Each row was made from one small tree. The marks that hang from a mark follow it in brackets, in the order of their numbers. Every link used is in the known rows. Write each row's tree.
Known rows
z568{z207{z306 z920} z294}: [-0.64  1.05  0.55  1.28  6.68 -4.86 -1.89  0.79 -4.13  0.72 -0.87 -0.95
  0.90 -0.27 -0.37  3.54  2.59  0.38  1.58 -0.49  1.09  0.82  0.14  1.35]
z568{z294}: [ 0.43 -1.55  0.54  0.64 -2.25 -0.36 -4.03 -0.21  3.33  0.88 -0.82  0.17
  1.52  6.16  0.83  0.01 -0.21  1.83 -0.11 -0.21  0.07  0.52  0.52  0.43]
z568{z207{z306}}: [-0.97 -0.12 -0.59 -0.43  1.54 -1.64 -0.80  1.91  2.99  0.93  0.64 -0.33
  1.48 -2.70 -1.39  2.19 -2.93  2.34  2.43 -1.72  2.68 -0.59  0.35  1.45]
z294{z920{z207{z306 z394}}}: [-0.51  0.45 -1.51 -0.01 -0.20  0.74  0.87  0.27 -2.24 -1.01  1.98  1.87
 -3.14 -3.11 -1.00  0.15 -2.31 -1.30 -0.07  2.18 -0.54 -1.12 -0.41  0.34]
z920{z207{z394 z568} z294}: [ 0.68  3.62 -1.35 -0.14 -2.81  1.28  1.56  0.63 -2.38 -0.37  0.47  2.24
  2.88  3.79  2.52 -2.71  1.49 -1.09 -0.62  2.02 -0.65  2.33  0.78 -2.97]
z306{z207}: [ 0.71  1.60  0.03 -0.82 -3.61  2.03 -2.89 -2.28  4.32  0.80 -0.03  0.32
  0.32 -1.79 -0.65 -1.29 -1.65  6.64 -0.58  0.85 -0.68  1.24  0.06  3.04]
z306{z294{z568{z207{z394}} z920}}: [-0.42 -2.96  0.10 -0.16 -0.58  2.49 -0.52  0.89  2.30 -1.56 -2.22 -0.41
 -0.57 -2.19 -0.21 -2.07 -2.27  0.93 -0.60 -2.01  2.39 -2.88  2.20 -1.32]
z294{z568{z207{z306}} z920}: [-2.09 -2.09  0.84  0.28  0.92 -0.16  1.64  2.34  0.72 -0.77 -1.26 -0.92
  0.18 -6.47 -1.01  0.86 -4.63  0.62 -0.21 -2.12  2.14 -2.50  2.88 -0.53]
z294{z568{z207{z306 z394}}}: [-1.07 -5.00 -0.63 -0.60  1.49  0.35  3.21  0.23  1.02 -0.26  1.66 -0.66
  0.82 -4.74  1.08  0.32 -0.45  1.15  1.16 -1.79  0.92 -2.64 -0.73 -2.75]
z294{z920}: [-0.20 -1.31  0.58  0.04 -3.45  2.09 -2.65  0.95  5.20  0.54 -1.53  1.18
 -0.47  1.07 -1.66 -0.66 -4.31  0.24 -0.77 -0.53 -0.46 -0.98 -0.02  2.08]
z294{z568 z920{z207{z306 z394}}}: [-0.69 -1.72 -0.50  0.35 -1.12  1.86  2.93  0.34 -3.06 -1.83  1.60  0.94
 -2.34 -5.76  0.31 -1.28 -2.59 -0.89 -1.37  1.53 -0.43 -2.04  0.57 -2.30]
z394{z294{z920}}: [ 0.05 -0.80  0.19  0.43 -5.40  1.45 -4.10  0.51  7.48  0.71 -1.25  0.55
 -0.36  2.90 -3.00 -0.02 -4.01 -0.31 -1.42 -1.42 -1.69 -0.93  1.73  0.06]
z294{z568{z207{z306 z394 z920}}}: [-0.51 -3.68  0.07 -0.08  5.21 -1.03  3.27 -0.42 -2.66  0.14  0.77 -0.66
  0.24 -5.69  0.50  0.72  1.99 -0.38  0.71 -1.18 -0.10 -2.01 -2.80 -1.83]
z207{z394 z920}: [ 1.38 -2.83 -0.22 -0.41  1.14  1.16 -1.17 -1.72  1.66  1.51  0.40  1.44
 -0.45  1.93 -0.13 -0.75  2.57 -0.93  0.09  0.39 -2.54 -0.36 -5.53  1.04]
z394{z207{z306} z294{z568 z920}}: [-1.59 -0.79  0.86 -0.41 -3.31  1.40  1.88  1.28  3.48 -0.21  0.99 -2.14
 -2.78 -2.07 -1.41  0.64 -1.84  0.54 -0.86 -1.57 -1.41 -0.96  3.62 -3.92]
z394{z207{z306 z920} z294{z568}}: [-0.42  0.41  1.38 -0.18  0.20 -0.72  1.43  0.40  0.98  1.13  1.67 -2.41
 -1.50 -1.27 -1.30  0.71  2.21  1.41 -0.35 -1.18 -1.58  0.40  0.21 -3.43]
z568{z207{z306} z294{z920}}: [-1.86 -0.32  0.04  1.01  3.30 -2.94 -1.37  1.52 -1.44 -0.58 -1.60 -0.83
 -0.37 -0.79 -0.36  3.45 -1.28  0.04  0.94 -0.90  1.26 -0.77  3.65  0.96]
z207{z306{z294} z394}: [ 2.11  0.19 -0.87 -1.36 -1.66  1.25 -0.70 -1.60  2.40 -0.34  1.60  0.14
 -1.07  3.10  0.06 -0.43 -2.10 -2.30  3.12  0.14  1.72 -0.31 -2.88  4.41]
z294{z568{z207{z306 z394}} z920}: [-1.71 -4.83 -0.44 -0.30  1.96  1.12  3.63  0.39 -0.21 -1.26  0.15 -0.49
 -1.16 -6.25  0.33  0.64 -1.68 -0.93  0.13 -1.68  0.39 -3.49  0.86 -2.02]
z568{z207{z306 z394} z294{z920}}: [-1.42 -2.84 -1.29  0.43  4.18 -1.76  0.71 -0.34 -2.73 -0.75 -0.14 -0.28
 -1.83 -0.53  1.12  3.22  1.53 -1.73  1.05 -0.32 -0.43 -1.91  1.50 -0.15]
z394{z207{z306} z294{z568}}: [-0.83 -0.99  0.68 -0.75 -3.45  0.70  1.42  1.07  4.84  0.81  2.48 -2.38
 -0.74 -0.56 -0.63  0.31 -0.31  2.34  0.12 -1.73 -0.46 -0.09  2.32 -4.39]
z920{z207{z306} z294{z568}}: [ 0.24  4.53 -0.29  0.89 -3.66  0.28  1.37  1.25 -2.76 -1.65  0.94  0.85
  1.61 -2.79  0.81 -2.77 -4.45  0.54  0.52  1.32  1.72  0.80  3.70 -2.67]
z920{z207{z568} z294}: [ 0.17  5.84 -0.18  0.58 -3.92 -0.09 -0.43  2.85 -1.12  0.03 -0.91  1.83
  4.03  3.19  1.15 -2.45 -1.25  0.54 -0.80  1.41  1.11  3.30  2.75 -1.67]
z306{z294}: [ 1.71  1.54  0.58 -0.57 -4.32  1.58 -5.04  0.75  6.32  0.46 -1.07  0.32
  1.09  5.04 -1.42 -1.98 -4.02  1.59  1.22 -0.74  3.08  0.75 -0.35  3.87]

Write each row's tree
[ 1.00 -2.36 -1.54 -1.04 -3.09  0.44 -0.13 -2.15  4.73  0.79  2.97  0.11
 -0.45  2.83 -0.96  1.16 -0.60 -2.57  1.52 -0.60 -1.84 -0.99 -2.38  0.10]	z207{z306 z394{z294}}
[-0.32  0.72 -0.68  0.36  1.77 -2.34  2.35  0.15 -6.06 -0.40  1.63  0.41
  1.10  3.71  2.98  1.18  3.94 -1.53 -0.42  2.35  0.34  1.99 -0.44 -0.92]	z920{z207{z306 z394 z568{z294}}}
[ 0.65 -1.75  0.55  0.08  4.84 -2.89  3.00 -2.35 -5.89  0.70  0.17 -0.53
  1.09  5.27  3.24  2.18  6.88 -5.67  0.06  1.03 -1.88  1.75 -4.31  2.12]	z207{z306 z394 z568{z294} z920}
[ 1.19 -2.20 -0.39 -0.68  2.65 -0.06  1.26 -2.20 -1.29  0.95  1.85  0.72
 -1.30 -0.02  0.01  1.04  1.72 -3.26  1.69  0.73 -1.87 -0.37 -5.86  2.61]	z207{z306 z394 z920}
[ 0.58  2.21 -1.50  0.30 -2.73  1.48  3.29 -0.63 -4.28 -1.82  2.33  1.22
  0.47 -2.37  2.34 -2.91 -1.52 -0.86  0.68  1.90 -0.16 -0.26  1.57 -4.11]	z920{z207{z306 z394} z294{z568}}
[-0.09 -0.52 -0.46  0.62  0.19 -1.16  0.00  0.58 -2.90  0.08  0.57  0.98
  2.06  5.39  3.23 -0.69  4.63  0.45 -1.93  1.88 -0.14  1.84  0.20 -2.53]	z920{z207{z394 z568{z294}}}
[ 1.32 -0.28 -1.63 -1.09 -4.62  2.43 -2.10 -4.81  5.33  0.70  1.64  0.18
 -0.67  0.56 -0.60 -0.90  1.39  4.97 -1.13  0.73 -3.55  0.19 -0.35 -0.16]	z306{z207{z394{z294}}}
[-0.37  3.83  0.51 -1.19 -1.41  1.08 -1.03  1.68  1.98 -0.41 -0.06 -1.30
 -4.04  1.00 -1.67  0.87 -2.23 -0.16  1.91 -0.19  2.19  0.64  2.04  3.51]	z394{z207{z306{z294{z920}}}}
[ 1.07 -3.61  0.25  0.01 -0.04  0.13  2.09 -2.88  0.34  0.23  1.66 -0.78
 -0.37 -0.55 -0.45 -0.14  1.38 -3.08 -0.34 -0.71 -2.73 -1.38 -3.34 -1.96]	z207{z306 z394{z294{z568}} z920}
[ 1.48 -1.25 -0.90 -0.25  0.72 -0.95 -0.16 -2.83  1.13  1.10  2.02  0.08
 -0.99  2.00 -1.46  1.50  2.25 -3.49  1.04 -0.09 -3.10 -0.35 -4.36  0.71]	z207{z306 z394{z294} z920}
[ 1.49  4.60  0.13  0.33  0.28 -0.99 -0.19 -1.01 -2.38  0.31 -0.21  0.84
  0.97  1.57 -0.24  0.17 -1.05 -3.97  2.45  0.62 -0.62  1.68 -1.17  2.81]	z207{z306 z920{z294}}
[-1.07  0.05  0.92  1.23 -3.72  1.97 -1.35  2.70  0.82 -1.09 -0.98  1.14
 -0.26 -4.13 -1.23 -3.04 -4.72  3.29 -3.21  0.58  0.63 -1.23  3.11 -2.79]	z294{z568 z920{z207}}
[ 1.40 -1.56  0.20 -0.11 -1.98  1.89 -0.27 -5.21  0.96  0.15  0.48 -0.69
 -0.61 -3.02 -0.20 -2.19  3.41  4.01 -2.91  0.70 -4.39 -0.28 -1.51 -1.94]	z306{z207{z394{z294{z568}} z920}}
[ 0.42  1.09  1.61 -0.41  2.70 -2.21  1.99  0.71 -1.67  1.49 -0.59 -0.29
  2.33  1.32 -0.07  1.61  1.12 -3.53  0.38 -0.08  0.55  2.09 -4.11  4.58]	z207{z306 z568 z920}
[-0.23 -1.87 -0.80  0.67  7.45 -3.76  0.18 -1.35 -5.06  0.52  0.41 -0.54
 -0.33  0.27  1.17  3.24  5.43 -0.68  1.74  0.02 -0.48 -0.22 -1.90 -0.18]	z568{z207{z306 z394 z920} z294}
[-0.96  0.39 -0.72 -0.29  0.63  0.21  3.76  1.30 -3.99 -0.77  0.93  1.24
 -0.94 -1.66  0.53  0.51 -0.28 -3.26 -1.10  1.82 -0.11  0.35 -0.73  0.81]	z294{z920{z207{z306 z394 z568}}}
[ 0.03  1.55  0.67 -0.30 -0.43 -0.36 -3.10  0.91  4.61  2.41  0.78 -0.91
 -1.30  3.10 -2.34  0.56  3.23  3.06 -0.63 -0.86 -2.44  1.55 -0.23 -2.35]	z394{z207{z920} z294}
[-1.51 -5.83 -0.09 -0.09  0.10  2.42  1.28  0.92  2.57 -0.55 -1.09  0.26
 -0.01 -4.37  0.32 -1.20 -1.29  1.37 -1.64 -1.96 -0.60 -3.63  1.17 -3.80]	z294{z568{z207{z394}} z920}
[ 0.55  0.34  0.01  0.67 -3.51  3.15 -1.36  0.71 -0.27 -2.26 -0.72  1.06
 -1.99 -1.45 -0.52 -4.17 -2.96  1.38 -2.00  1.32  1.63 -1.36  1.97 -1.73]	z306{z294{z568 z920{z207{z394}}}}
[-1.85 -3.51  1.05  0.59 -0.78  1.34 -0.64  2.96  3.83 -0.33 -2.32 -0.28
  1.07 -5.03 -1.06 -0.93 -3.96  2.99 -1.88 -2.69  1.22 -2.59  3.36 -2.61]	z294{z568{z207} z920}
[ 0.04  1.74  0.92 -0.07 -1.47 -0.54 -0.87 -2.18 -0.38  0.50 -1.89 -0.93
  2.50  3.43  2.64 -0.18  3.38  4.16 -2.22  1.15 -0.57  3.40  1.66  2.35]	z306{z207{z568{z294}}}
[ 0.49  2.26 -1.66 -0.04  4.80 -1.53  1.64 -1.14 -4.54  0.11  0.66  0.70
  0.42 -1.62  0.77  1.20  2.17 -2.17  3.23 -0.12 -1.00  0.15 -1.16 -0.35]	z568{z207{z306 z394 z920{z294}}}
[ 1.71  0.76 -0.89 -0.41 -0.99  1.22 -2.47 -5.38  1.51  1.01  0.88  0.12
 -1.39 -0.41 -1.44 -0.52  4.12  3.82 -1.44  1.39 -4.85  0.90 -2.38  0.69]	z306{z207{z394{z294} z920}}
[-0.19 -4.46 -0.24 -0.27 -3.47  2.19  2.43 -1.79  2.69 -0.98  0.90 -0.53
 -1.81 -1.12 -0.47 -0.10 -2.22 -4.03 -1.04 -1.03 -2.35 -3.05  0.21 -2.25]	z207{z306 z394{z294{z568 z920}}}
[-0.85 -1.13  1.31  0.69  4.25 -2.15  1.42  1.56 -1.30  0.48 -0.49 -1.17
  1.56 -6.28 -1.04  0.75 -0.74  1.49  0.63 -1.81  1.54 -1.02 -0.57 -0.38]	z294{z568{z207{z306 z920}}}
[ 0.55  0.46 -1.58 -1.04  1.61 -0.58 -0.86 -0.15  1.52 -0.36  0.81 -0.45
 -0.25 -0.08 -0.54  1.04 -1.24  0.55  3.64 -0.87  3.49 -0.80 -0.76  2.61]	z568{z207{z306{z294} z394}}
[-0.88  3.78  1.27 -1.49 -0.52  0.38  1.69  2.51 -0.18 -0.27 -1.01 -1.78
 -1.74  2.63 -0.18  1.03 -0.45 -2.26  0.86 -0.53  2.71  2.18  1.77  3.80]	z394{z207{z306{z294{z920}} z568}}
[-0.78  1.87  1.86 -0.05  5.07 -3.54  2.61  1.18 -5.28  1.55 -0.01 -2.27
 -0.13  4.44  2.19  2.93  7.39 -1.47  0.20  0.53 -0.54  3.77 -0.76  0.49]	z394{z207{z306 z568{z294} z920}}
[ 2.65  3.40 -0.22 -0.78  0.10  1.97 -3.02 -4.98 -0.64 -0.04 -0.49  0.24
 -1.89  0.14 -0.45 -1.97  2.90  3.76  0.02  2.18 -0.96  1.61 -2.94  5.06]	z306{z207{z394 z920} z294}
[-0.40  0.00  0.66  1.68  4.89 -3.43 -4.00  1.09 -1.29  1.23 -2.04 -0.36
  1.47  1.64 -0.26  1.59  3.19  3.00 -0.08 -0.90  0.56  0.67  0.55 -0.79]	z568{z207{z920} z294}
[-0.18 -0.42  1.07  0.14  0.39 -2.40  1.29  0.41 -1.10  0.57 -0.61 -0.91
  2.77  5.56  2.34  2.10  1.48 -2.76  0.38 -0.04  1.09  2.07 -0.21  2.68]	z207{z306 z568{z294}}
[ 1.39  2.27 -0.24 -0.65  2.32 -0.53  4.57 -1.99 -5.28  0.15  0.01  0.79
  1.85  3.66  2.71  0.31  3.72 -8.12  1.52  0.98 -2.10  2.10 -3.73  1.88]	z207{z306 z394 z568 z920{z294}}
[ 0.91  1.49 -0.71 -0.51  5.41 -1.78 -1.05 -0.80 -2.34  0.01 -0.06 -0.53
 -0.91 -0.84 -1.18  1.37  1.35 -0.78  3.25 -0.49  2.47 -0.07 -2.81  3.27]	z568{z207{z306{z294} z394 z920}}
[ 0.71 -2.09  0.40 -0.62 -2.15  2.83  1.79 -1.39  0.50 -2.11 -0.37 -0.44
 -2.11 -0.69  0.55 -1.60 -3.63 -3.71  0.66 -0.17  1.22 -2.25 -0.39  2.20]	z207{z306{z294{z568 z920}} z394}
[-0.33  2.34  0.75  1.22 -0.77 -2.14 -1.92  2.31 -1.85  0.35 -0.82  0.56
  3.27  4.67  1.54 -0.58  1.91  2.45 -2.17  1.47  1.56  2.75  2.15 -1.33]	z920{z207{z568{z294}}}
[-0.76 -0.60 -0.43 -0.11 -1.25  1.68  1.34  2.09 -1.30 -0.23 -0.29  1.96
  0.06  0.14  0.69 -1.17  0.43 -1.40 -2.73  1.66 -0.70  0.40 -0.42 -1.11]	z294{z920{z207{z394 z568}}}
[ 0.26  3.84 -0.11  0.82  2.22 -1.17 -2.67  1.24 -0.32  0.85 -2.01  0.90
  2.44  0.27 -0.62 -0.24  0.26  1.52  1.32 -0.97 -0.01  1.07  1.34 -0.82]	z568{z207{z920{z294}}}
[-0.73 -0.04  1.28  0.42 -1.46  1.40 -2.65  2.87  3.62 -1.29 -3.56 -0.79
  0.60 -2.82 -1.52 -1.82 -5.05  2.87 -0.73 -2.45  3.94 -1.95  4.24 -0.23]	z306{z294{z568{z207} z920}}
[ 0.06  5.33  0.95  0.49 -2.90  0.38 -2.49  3.50 -0.18 -0.97 -2.72  0.81
  0.74  2.21 -1.41 -1.83 -3.08  0.75 -2.02  1.09  3.54  1.96  2.70  2.65]	z306{z294{z920{z207{z568}}}}
[-0.83  2.04  0.17  1.96 -1.41 -0.64 -4.27  1.74 -1.36 -0.57 -1.52  1.34
 -0.99  1.78 -0.55 -0.51 -1.39  2.40 -2.25  1.86  0.25  0.59  3.90 -1.04]	z568{z294{z920{z207}}}
